What can hang from each mark:
Z_151: Z_444 Z_740 Z_957
Z_740: Z_402 Z_404 Z_444
Z_402: Z_92 Z_102 Z_151 Z_404 Z_444 Z_837
Z_47: Z_402
Z_404: Z_740
Z_957: Z_402 Z_837
Z_444: Z_404 Z_957
Z_58: Z_837
Z_837: Z_402

Every row comes from one small tree of marks. The marks that hang from a mark follow it in brackets, in the order of their numbers. Every link used is in the known rows. Which tree was each row made from?
Known rows:
Z_47(Z_402(Z_92 Z_151 Z_444 Z_837)): [  6  -3 -16  -5   0   8 -10 -18  13   5  10  -3   1  -9 -36  -1 -16  29
  -6   2  19 -10  -8 -13  -2   1  -6  -2  -8  -7 -11  -3]
Z_404(Z_740(Z_402(Z_151) Z_444(Z_957))): [  6  13  -3  12  -5   0  -5 -11  -4   1   3  33   9   8 -19   4  -9  33
  -2   5 -14  -2   2 -18   5   6  -3  -5   9  -6  -8  -9]
Z_151(Z_444(Z_404(Z_740) Z_957)): [  9   1   2  -4  -8  -2  -3   5 -12  -4   8  -5 -15  12  -3   1   5   8
   3  -2   1  -4  -4   2   3   6  -1   3   6  -7 -12   3]
Z_837(Z_402(Z_92 Z_404(Z_740) Z_444)): [  7   7 -11 -12 -25   7 -15 -19  -4   0  13  28  -6  -4 -24  -3  -1  29
   2  -3  -7  -2   0  14  -3  -3  -5 -16  -8  -7  -8   5]
Z_837(Z_402(Z_404)): [  3   7  -4  -7 -16   4  -6 -11  -7   1   4  15  -8  -2   8  -3   1  15
   2  -4  -7   4   0   6  -2   0  -1 -13  -4  -3   2   7]
Z_404(Z_740(Z_444)): [  4   2  -3   3  -3   4  -4   0  -4  -1   4  23  12   9 -11   2   1  10
  -3   1 -11  -1   0  -4   1   0  -1   0   5  -3  -8  -5]
Z_837(Z_402(Z_151(Z_740(Z_444) Z_957))): [  2   8  -4  -8  -8   4  -1 -12  -6   1  -2  25 -10 -10   8   0  -9  27
  -5  -2 -17   8   5 -10  -1  -1   1  -4  -2  -6   9  -4]
Z_402(Z_102 Z_151 Z_444): [  1   0 -11  -3 -19   1  -2 -10  14   7  12   9 -12  -3 -21  -3  -3  21
  -8   5  -3  -4  -2  -5   1   0  -2  -7  -6  -5  -4  -6]
Z_837(Z_402(Z_92)): [  1   5  -1  -6 -11   2  -2 -13   0   3   0  14   0  -3 -14  -4  -9  12
   1   3  -2   3   2   1  -6  -2  -5  -6  -8  -4  -6   5]
Z_402(Z_92 Z_102 Z_151(Z_957)): [ -8  -3  -4  -2  -1  -9   5  -9  19   9   5  -1 -23   4 -41  -6 -11  22
  -6  11  13   0  -5  -5  13  -2  -8  -2  -9  -4 -10  -3]
Z_47(Z_402(Z_404)): [ -1   2  -9   0   8  -2  -5  -5   0   2   6 -13  -2  -4   4  -2   3  13
  -1  -8   6  -4  -9  -4   4   2  -5  -7  -2  -2   0   6]
Z_402(Z_102 Z_404(Z_740) Z_444 Z_837): [ 11  -2 -17  -8 -19   6 -19 -18   7   2  17  13 -12  -3 -31  -3   1  22
  -3   1  12  -3  -2  14   2   0  -8 -14  -1  -7 -22   5]
Z_404(Z_740(Z_402(Z_151(Z_957)))): [  0   5  -3  12   3  -4  -2 -14  -4   2   3  39  -1  10  -8   0  -2  22
  -2   1  -1   0   0 -10  17   1  -3  -3   6  -4   7  -6]
Z_404(Z_740(Z_444(Z_957))): [  6   5   1   3  -2   2  -4   3  -8  -1   3  13   9   7 -19   2  -1  13
   0   1 -11  -2  -2  -7   2   3  -2  -2   8  -4 -13  -4]
Z_47(Z_402(Z_102 Z_404)): [ -4   3 -10   0   7  -7  -4  -7   8   6   9 -17  -6   0  -4  -5   2  12
  -3  -4   7  -2  -8  -6   5   2 -11 -10  -4  -4  -7   9]
Z_47(Z_402(Z_444 Z_837)): [  6  -2 -14  -9   2   7  -9 -13   2   2   7  -8   2 -15  -9   0  -6   9
  -4  -4  13  -7  -4  -9  -5   1  -6  -1  -1  -3  -5   1]
Z_47(Z_402(Z_102 Z_151 Z_404 Z_444)): [  0   3 -17  -3  -7  -1  -7 -13  11   7  16  -7 -11  -4 -13  -4   0  29
  -7  -4   3  -8 -11  -7   5   2  -7 -13  -6  -6  -2   2]
Z_151(Z_740(Z_444(Z_404 Z_957))): [ 12  14   0   4  -2  -2  -8   2  -8  -7  -2   2  -9 -18   1   7  -8  19
   0  -5 -12   5   8  -2 -17   4  -2   0   7  -8 -10  -2]
Z_444(Z_957): [  3   5   6  -1   1  -3   1   4  -6  -1  -2 -18  -5  -5 -10   0  -3   6
   3   0   0  -1  -3  -6   1   4   0  -1   6  -1  -6   1]
Z_837(Z_402(Z_444(Z_404 Z_957))): [ 10  12  -2 -11 -26   5  -5  -9 -15   1   8  15 -15 -12  -6  -1  -3  15
   4  -5  -4   1   0   5 -12   3  -3  -9   2  -6  -2   3]
Z_740(Z_402(Z_102 Z_444 Z_837) Z_404): [  0  11 -18  -2 -22  -5 -14 -35  11   0   5  33 -20 -13 -15   4 -11  27
   2  13  13   2  13  -2  -2   0 -12 -13   4  -5 -26  -5]
Z_47(Z_402): [ -2   1  -5   1  14  -2   0  -3   0   3   3 -11   7  -3   4  -2  -1   3
  -2  -5   5  -4  -7 -14   2   2  -5  -1  -1  -1   2   3]
Z_444(Z_404(Z_740) Z_957(Z_837)): [ 13  10   9  15   5  -3  -4   1 -13  -6   6   8  -4  14 -20  -5   1   4
   7  -6   6   0  -7  -1  -1  11  -8   1  14  -8 -13   6]
Z_402(Z_404): [ 2  2 -5 -2 -7  0 -6 -2 -1 -1  5 -4 -8  1  1  0  4 12  2 -4  1 -1 -3 11
  3  1  0 -8 -2 -1 -3  5]
Z_151(Z_444 Z_740(Z_402) Z_957(Z_837)): [ -2   7  -8  -7  13  -7  -3 -17  -1  -9  -7   0 -11 -14  30   3   0  15
  -3  -7 -15   5  14  -2   4   0  -5   6   4  -5   5  -2]
Z_740(Z_402(Z_92 Z_102) Z_404 Z_444): [ -6  18 -15   2 -21 -11  -7 -27  17   2   1  31 -14  -4 -27   7 -15  35
   1  18  -3   3  15  -6  -5  -1 -15 -11   0  -5 -37  -9]
Z_151(Z_444 Z_957(Z_402 Z_837)): [  1  -6  -4 -16   8  -3   6  -4   1  -2   1 -12 -10   4  20   2  16 -13
  -2  -5  -1  -2  -1   3  11  -2  -6  10  -3  -1  -1  -2]
Z_444(Z_404 Z_957(Z_402(Z_151))): [ 17   8   7  12  -6  -4   2   3  -7   1   7   6 -19   4 -11   5   2   7
   4  -3  11  -3  -8  -7  -2   8  -6   0   4  -8  -8   1]
Z_444(Z_404 Z_957(Z_837)): [ 11  12   9  10   2  -3   0   2  -9  -5   2  -7 -10   4 -14  -3  -2   2
   7  -5   8   1  -5   0  -8  11  -6   2  10  -6 -12   6]
Z_151(Z_444(Z_957(Z_402(Z_92 Z_837)))): [  9  -5  -2 -13  -5   0  -2  -5   4  -1   3 -22  -8  -1  -8   5   0   3
   0   3   6  -6  -1  -4  -1   1  -5   4  -4  -4 -20   1]
Z_58(Z_837(Z_402)): [ 1  7 -5 -8  0  5  3 -8 -8 -1  0  4  3  4 22 -3 -1  5 -2 -3 -7  8  4  1
 -5 -5  1 -4 -2 -4 -4  7]
Z_957(Z_402(Z_151)): [  9  -2  -1   8  -1   1   3  -3   7   4   4  15   1   6   2   5   7   0
  -3   0   2  -3  -4 -11   4   0  -3   0  -6  -3   1  -3]
Z_837(Z_402(Z_151(Z_957) Z_444)): [  1   5  -8 -16 -21   6  -1 -15  -7   5   6  22 -16  -8  -2  -2  -4  22
  -3  -2  -8   1   0  -2   4  -3   2  -7  -4  -3  12  -5]

Write each row's tree:
[  7  10  -9 -12 -14   7  -2  -9 -11  -2   6  14  -8  -3  17  -1   1   9
  -1  -7  -4   5   5   9 -12  -4   0  -5  -2  -6  -5   6]	Z_58(Z_837(Z_402(Z_444(Z_404))))
[ 12  15   9   6  -5  -1  -1  -5 -13  -4   2   2  -9   3 -10  -5  -4   5
   8  -5   3   4  -3  -2  -9  10  -7  -1   9  -8 -10   8]	Z_444(Z_404 Z_957(Z_837(Z_402)))
[  9  10  -7  -9 -15   4 -10  -7  -4  -5  10 -14 -10 -11 -12  -1   5  21
   4  -8  -5  -6  -3  13  -4   5  -2 -10   3  -2  -9   1]	Z_402(Z_404 Z_444(Z_957(Z_837)))
[  5   5 -10  -3  -2   1  -6  -6  -5   2  11   0  -7 -10  -1   1   1   8
  -1  -9   7  -7  -6  -3  -5   3  -7  -2   0  -5   0   2]	Z_47(Z_402(Z_444(Z_404)))
[  5  -3 -13 -12 -17   3 -13 -20  20   4   9  -1 -11 -13 -52  -2 -14  16
  -4  10  19  -4   3   7 -11  -4 -12  -5  -8  -7 -31   1]	Z_402(Z_92 Z_102 Z_444 Z_837)
[  9   7 -11  -5 -27  11 -11 -19  -7   2  14  36  -6   4  -7  -3   2  34
  -2  -4 -12  -2  -3   4   5   0   1 -16  -4  -7   6   1]	Z_837(Z_402(Z_151 Z_404(Z_740) Z_444))
[  5  15  -6   8 -11   1  -5 -21   2   0   3  18  -1  -6 -12   2  -9  31
   0   2 -10  -4   4 -12  -2   5  -3  -6   5  -5   0  -8]	Z_740(Z_402(Z_151 Z_444(Z_957(Z_837))))
[  2   9  -8 -11  -4   5  -1  -9  -7  -2   3   4  -4   3  24  -3   1  13
  -1  -5  -7   8   2   8  -3  -4   1  -9  -4  -4  -5  10]	Z_58(Z_837(Z_402(Z_404)))
[  6  -2  -6 -11  15  -4   0  -6   1  -9  -3  -9 -10 -10  34   4  12  -4
  -4 -10 -11   4   7   0   5  -2  -6  10  -1  -5   3  -1]	Z_151(Z_444 Z_740 Z_957(Z_402 Z_837))
[ -3  -2 -15  -3   1  -4  -2 -10  12   7  12 -17  -9   8   1  -4   1  25
  -8  -1   3  -6 -10 -12  11   3  -6  -8  -8  -6  -4   5]	Z_47(Z_402(Z_102 Z_151(Z_444) Z_404))
[  4   7 -11 -11 -12  10   0 -12  -5   0   6  14  -2   1  15  -2  -2  19
  -5  -3 -10   4   4   0  -5  -4   3  -6  -5  -6   0   1]	Z_58(Z_837(Z_402(Z_151 Z_444)))
[ 15   1 -10  -2 -14   2 -12 -11   6   0  15  21  -5  -3 -20   5  13  12
   1  -4   3  -8  -4  14   0  -4 -10 -10 -10  -6 -16   1]	Z_957(Z_402(Z_92 Z_404(Z_740) Z_444))
[  1   3  -8 -11  -4   8   4  -9  -4   0   3   5   0  10  25  -2  -1  16
  -6  -1 -10   4   4  -5   0  -3   4  -2  -6  -6   0   4]	Z_58(Z_837(Z_402(Z_151(Z_444))))
[ 12   5  -9  -1 -19   6 -12  -9  -5   0  17  10 -13   2 -25   0   3  41
   0  -4  -4  -9 -10   4  11   4   4 -14   2  -6  -2  -4]	Z_402(Z_151 Z_404(Z_740) Z_444(Z_957))
[  2   4  -2  -1 -13   5  -2 -15   4   4   3  21  -1   4 -20  -5 -13  24
  -2   5  -3   2  -1  -8  -1  -1  -2  -7 -10  -6  -2   1]	Z_837(Z_402(Z_92 Z_151))
[  5  23  -5   4  -9  -2  -8 -16  -1  -2  -1   8   2  -5  -8   6  -8  32
   4   0 -17   0   6  -4  -9   8  -6  -9   9  -5 -17  -3]	Z_740(Z_402(Z_404) Z_444(Z_957(Z_837)))
[  4  -1 -12  -4   7   2 -12 -14  10   2   6 -15  -2  -7 -25  -2 -10  21
  -1  -1  23  -5  -9  -2   1   2 -10  -6  -6  -5 -16   8]	Z_47(Z_402(Z_92 Z_404 Z_837))
[ 11  -3  -8   0  -6  -3  -9 -15  20   5   9   2 -10  -2 -29   2   0   5
  -1   5  21  -1  -2   6  -2  -2 -16  -7 -12  -7 -30   8]	Z_957(Z_402(Z_92 Z_102 Z_404 Z_837))
[  6   5  -7   2  -9   3 -10  -2  -4  -2   8  17  -1   8  -8   2   5  20
   0  -3  -7  -2  -3  10   4   2  -1  -9   1  -4  -9   1]	Z_402(Z_404(Z_740(Z_444)))
[  5   5  -4  -2 -13   4  -8 -11 -10   1   7  27  -1   7   2  -5   3  16
   2  -5  -8   4  -1   5   4   0  -2 -13  -2  -5   1   8]	Z_837(Z_402(Z_404(Z_740)))
[  1  -7  -9 -22  -4  -6   1  -4   3   0   6 -14 -28  -1   5   6  13   4
  -1  -3   6  -5  -3  14  13  -5  -6   3  -9  -1  -8   0]	Z_151(Z_444 Z_957(Z_402(Z_92 Z_404)))
[  1  -1 -13  -3   6  -3 -11 -17  18   6   9 -16  -6  -5 -33  -5 -11  19
  -3   3  25  -4  -8  -4   1   2 -15  -9  -8  -7 -24  11]	Z_47(Z_402(Z_92 Z_102 Z_404 Z_837))
[  4   7  -7 -14 -23   7  -7 -16   0   2   6  18  -5 -11 -19  -3  -7  18
   1   0  -7   0   4   6 -11  -4  -5  -9  -8  -5  -6   1]	Z_837(Z_402(Z_92 Z_444))
[  3  12  -9  -6   5  -4  -8 -17  -3  -4  -9  17 -13 -28   7   9 -14  25
  -4  -1  -6   9  16  -5  -5  -1  -4   1   8  -5  -3  -8]	Z_151(Z_740(Z_402(Z_837) Z_444) Z_957)
[  3   8 -10 -15 -10   8  -1 -11  -8  -2   4   8  -1  -4  19  -1   0  10
  -3  -5  -9   4   6   5  -9  -6   1  -6  -3  -4  -4   4]	Z_58(Z_837(Z_402(Z_444)))
[  3  10  -9   0  -6  -2 -10  -8   2  -9  -4  15  -8 -17  11   8  -4  22
  -1   1 -13   7  13  -3  -8   0  -1  -4   4  -4 -13  -7]	Z_151(Z_740(Z_404 Z_444))
[  1   6  -7   7  -2  -5  -6 -23  11   5  -1  16  -2  -4 -12   0 -14  13
  -2   9   9   4   9  -9  -3   2 -11  -6   3  -5 -14   2]	Z_740(Z_402(Z_102 Z_837))
[ 13   2  -7   5  -4   6  -3 -16  17   1   9  16   8   3 -23   0   4   7
  -3  -1   0  -7  -2  -2  -6   0 -10   1 -11  -7 -11  -4]	Z_957(Z_402(Z_92 Z_151 Z_444) Z_837)
[  0   7  -5  -6 -17  -1  -4 -14   1   5   6   9 -10   1  -1  -7  -1  14
   0   0  -5   6   1   5  -2   0  -7 -16  -5  -5  -6  10]	Z_837(Z_402(Z_102 Z_404))
[ 14   0   5   0   2  -1  -1  -2  -2   1   0 -11  -2  -6 -11   5  -1  -3
   3   0  12  -1  -3 -10  -1   3  -7   0   3  -3 -15   1]	Z_444(Z_957(Z_402(Z_837)))
[ 11   8  -4   0 -23   2  -7  -7   3   1  13   6 -23  -5 -46   2 -11  35
   1   3  10 -10  -6   3  -7   4  -3  -3  -3  -9 -15  -5]	Z_402(Z_92 Z_151 Z_444(Z_404 Z_957))
[  5   6  -8  -9 -24  10  -4 -15  -4   4   8  26  -5  -3  -3  -2  -6  22
  -3  -1 -12  -1   1  -5  -4  -1   2  -9  -5  -5   8  -3]	Z_837(Z_402(Z_151 Z_444))
